Known rows, with every way that one mark hangs from another:
j957{j569}: [-3.94 -0.72  4.75  0.79 -5.01  0.61 -5.39 -0.72  2.63 -0.06 -0.90  1.10
  0.53  1.26  0.62 -2.68  1.96 -1.90 -2.78]
j271{j96 j228}: [-2.32 -1.29  2.94  1.25  0.90  3.81 -0.73  3.51  1.41 -0.25 -3.21  0.19
 -1.03  2.35  0.30 -2.17 -3.61 -1.44  0.38]
j957{j569{j271{j96 j228 j982} j292}}: [-0.07  0.36  5.65  2.94 -0.17  1.79 -3.59  1.44  0.88  1.97 -2.43  2.56
  0.11 -0.05  2.23  1.89 -0.22 -4.34 -0.44]
j88{j701 j982{j271{j228}}}: [ 0.99  0.55 -4.15 -0.71 -1.77  1.16  0.47  3.14 -1.79 -0.73  1.68  0.59
  1.01 -2.13 -0.96  1.97  2.11  1.64 -1.73]
j569{j292}: [-3.21  1.21  5.50  1.46 -3.53 -1.37 -4.08  1.97  5.04  0.16 -3.07 -0.41
 -1.77 -0.03  1.24 -1.16 -1.57 -1.61 -0.78]
j701{j88{j96 j211 j982{j271}}}: [ 2.38 -1.21 -1.96 -1.33  1.98 -2.96  3.66 -5.01 -3.43  1.15  0.43 -0.92
  0.89 -0.15 -1.47  0.66  1.23  3.58  0.02]
j701{j88}: [-3.57 -2.94  2.11  0.10 -4.15 -1.16 -2.93 -3.88  3.59 -1.29 -1.10 -2.52
 -0.84  2.66 -3.48 -3.24 -3.83  0.67  0.93]
j271{j96}: [-2.40 -0.76  2.77  0.51  1.33  1.22 -2.29  2.06  2.44 -0.94 -1.06 -0.39
 -0.90  2.76  0.22 -2.48 -2.86 -1.06 -0.49]
j569{j271{j982} j292}: [-1.16  1.88  4.16  1.59 -2.48 -0.54 -3.08  0.13  4.11  1.36  1.54  0.25
 -1.64 -0.34  2.26  2.57 -2.24 -2.66  0.23]
j228{j271{j96}}: [-4.13  0.11  0.79 -1.39  4.26 -0.04 -1.02  0.63  3.40 -0.17  1.09 -1.17
 -1.18  1.90  0.50 -2.50  0.03 -1.86  0.85]
j211{j88{j701 j982}}: [ 0.66  1.24 -5.62 -1.04 -4.57 -1.16 -0.75 -1.28  0.21 -2.35  1.18 -0.26
  0.47 -1.21 -0.04 -0.86  1.54 -0.18  1.79]
j228{j271{j96 j982}}: [-2.58 -0.33  0.71 -1.11  5.57  1.77  0.14  1.12  2.31  0.06  1.03 -0.74
 -1.04  2.56  0.61 -0.39  0.61 -2.32  0.81]
j211{j88{j96 j701 j982{j271{j228}}}}: [ 4.02  1.63 -6.05 -0.81  2.02  0.10  4.08  1.88 -3.95 -1.54  1.14  0.57
  1.08 -3.75 -0.05  1.28  3.64  0.36  1.44]
j211{j88{j982}}: [-0.53  0.09 -4.17 -1.08 -3.25 -1.26 -1.29 -3.49  1.22 -0.93  0.54 -0.50
 -0.11  0.26  2.22  0.46  0.53 -1.62  1.91]
j701{j88{j96}}: [-1.39 -2.42  3.15  0.15  0.16 -1.29  0.20 -1.89  1.58 -1.04 -1.14 -2.14
 -0.74  1.55 -4.59 -3.14 -2.37  1.79  0.69]
j88{j96 j211 j701 j982}: [ 3.41  2.65 -2.07 -1.91 -2.16 -1.55  4.42  0.84 -3.89  0.34  1.69  1.19
  1.23 -1.77 -0.93 -1.71  5.07  5.29 -2.13]
j701{j88{j96 j982{j271}}}: [ 1.69 -2.34 -1.17 -0.66  3.89 -2.30  1.89 -2.47 -1.79  0.06  0.44 -1.53
  0.61 -0.02 -3.51  1.72 -0.21  2.36  0.30]
j569{j271{j96 j228 j982} j292}: [ 0.35  1.08  4.16  2.63  1.67  2.02 -1.10  2.95  1.98  1.72 -1.39  0.98
 -1.46  0.03  2.29  3.03 -4.09 -3.53  1.53]
j982{j271}: [-2.82  0.11  0.47 -0.21 -0.18  0.81 -1.91  0.81  1.75 -0.43  2.10 -0.67
 -0.37 -0.48  1.67  0.30  0.10 -1.13 -1.98]
j88{j96 j982{j271}}: [ 2.26  0.40 -1.29 -1.06  5.52 -0.80  2.83  1.82 -2.59  0.92  2.09  0.39
  0.79 -1.44  0.22  3.58  3.19  1.54 -2.26]
j569{j271{j228 j982} j292}: [-1.18  1.30  4.30  2.24 -2.85  1.55 -1.80  1.38  3.42  1.90 -0.26  0.55
 -1.60 -0.74  2.45  2.73 -2.83 -3.09  0.84]

Rows:
[ 1.34 -1.48 -0.50 -1.26 -0.84 -3.01  2.77 -5.46 -1.87  0.89 -0.63 -1.11
  0.46  1.25 -2.38 -1.25  0.21  4.09  0.48]	j701{j88{j96 j211 j982}}
[ 2.70  1.19 -7.16 -0.88  1.07 -0.89  0.68  0.21 -2.29 -2.21  1.59  0.16
  0.99 -2.02  0.94  1.27  1.72 -0.79  1.75]	j211{j88{j701 j982{j271{j96}}}}
[ 4.07  2.07 -6.11 -1.30  2.31 -1.26  3.35  1.19 -3.53 -1.90  2.28  0.30
  1.18 -3.61 -0.14  1.19  3.99  0.51  0.99]	j211{j88{j96 j701 j982{j271}}}
[-1.20 -0.67  0.50  0.82  4.18  3.26  0.20  3.60 -0.43  0.00 -0.77  0.13
 -0.14  0.15  1.73  0.70 -1.77 -1.80 -0.68]	j982{j271{j96 j228}}
[ 0.55 -3.03 -2.28 -0.38  2.58 -1.86 -0.77 -3.35 -0.57 -0.27 -0.28 -1.69
  0.32  1.66 -2.48  1.66 -2.56  1.00  1.05]	j701{j88{j982{j271{j96}}}}
[-0.49 -1.70  2.70  1.44  2.64  6.15  0.83  4.12  0.01 -0.01 -3.34  0.65
 -0.86  2.99  0.77  0.51 -2.75 -2.02  0.28]	j271{j96 j228 j982}
[-0.90 -2.03 -1.59 -1.25 -4.99 -2.87 -0.49 -7.40  0.22  0.52 -0.52 -1.57
  0.14  2.18 -1.30 -1.39 -1.25  2.80  0.73]	j701{j88{j211 j982}}
[ 2.39 -1.63 -1.87 -1.06  1.82 -1.60  4.47 -4.29 -3.88  1.42 -0.67 -0.66
  0.85 -0.28 -1.43  0.75  0.92  3.29  0.37]	j701{j88{j96 j211 j982{j271{j228}}}}
[ 3.06  2.15 -5.28 -1.71 -0.23 -0.81  2.15  0.13 -4.47  0.21  2.30  1.26
  1.58 -1.62  1.48  0.63  3.27  3.07 -1.85]	j88{j211 j701 j982{j271{j96}}}
[-1.20  0.56  5.80  2.79 -1.15  0.29 -4.63  1.16  1.78  1.80 -2.44  2.28
  0.12 -0.46  1.95  0.14 -0.76 -3.92 -0.42]	j957{j569{j271{j96 j228} j292}}
[ 2.52  1.30 -1.13 -1.00  0.31 -0.73  2.33  3.99 -1.84 -1.05  1.57  0.68
  0.78 -1.41 -3.45 -0.35  3.36  3.68 -1.99]	j88{j96 j701 j982}
[-0.75 -1.27  2.34 -0.46 -1.76 -1.86  1.79 -4.53 -0.12 -0.04 -1.02 -1.57
 -0.22  1.29 -2.55 -4.22 -0.96  3.04  0.44]	j701{j88{j96 j211}}
[-2.27 -0.60  3.75  1.34 -4.57  2.96 -3.66 -1.20  1.36  1.30  1.33  1.71
  0.66  0.86  1.63  0.41  0.95 -3.11 -1.37]	j957{j569{j271{j228 j982}}}
[ 0.75 -0.86 -2.46 -0.29  3.66  1.35  0.43  1.61 -1.63  0.88  0.06  0.56
  0.58  0.28  1.66  3.69 -0.20 -0.39 -0.75]	j88{j982{j271{j96 j228}}}
[ 0.79  3.00  1.44 -0.95 -3.46 -0.14  3.37  1.95 -1.76 -0.81  1.15  0.63
  0.35 -1.58 -1.11 -5.51  3.64  4.22 -2.18]	j88{j96 j211 j701}
[ 2.68  1.01 -7.13 -0.64  0.95  0.53  1.50  0.96 -2.76 -1.85  0.49  0.46
  0.94 -2.29  0.94  1.31  1.28 -1.07  2.05]	j211{j88{j701 j982{j271{j96 j228}}}}
[-1.01  1.30  4.27  2.55  0.51  0.19 -2.32  2.31  3.08  1.59 -1.41  0.68
 -1.64 -0.34  2.09  0.80 -4.82 -3.01  1.56]	j569{j271{j96 j228} j292}
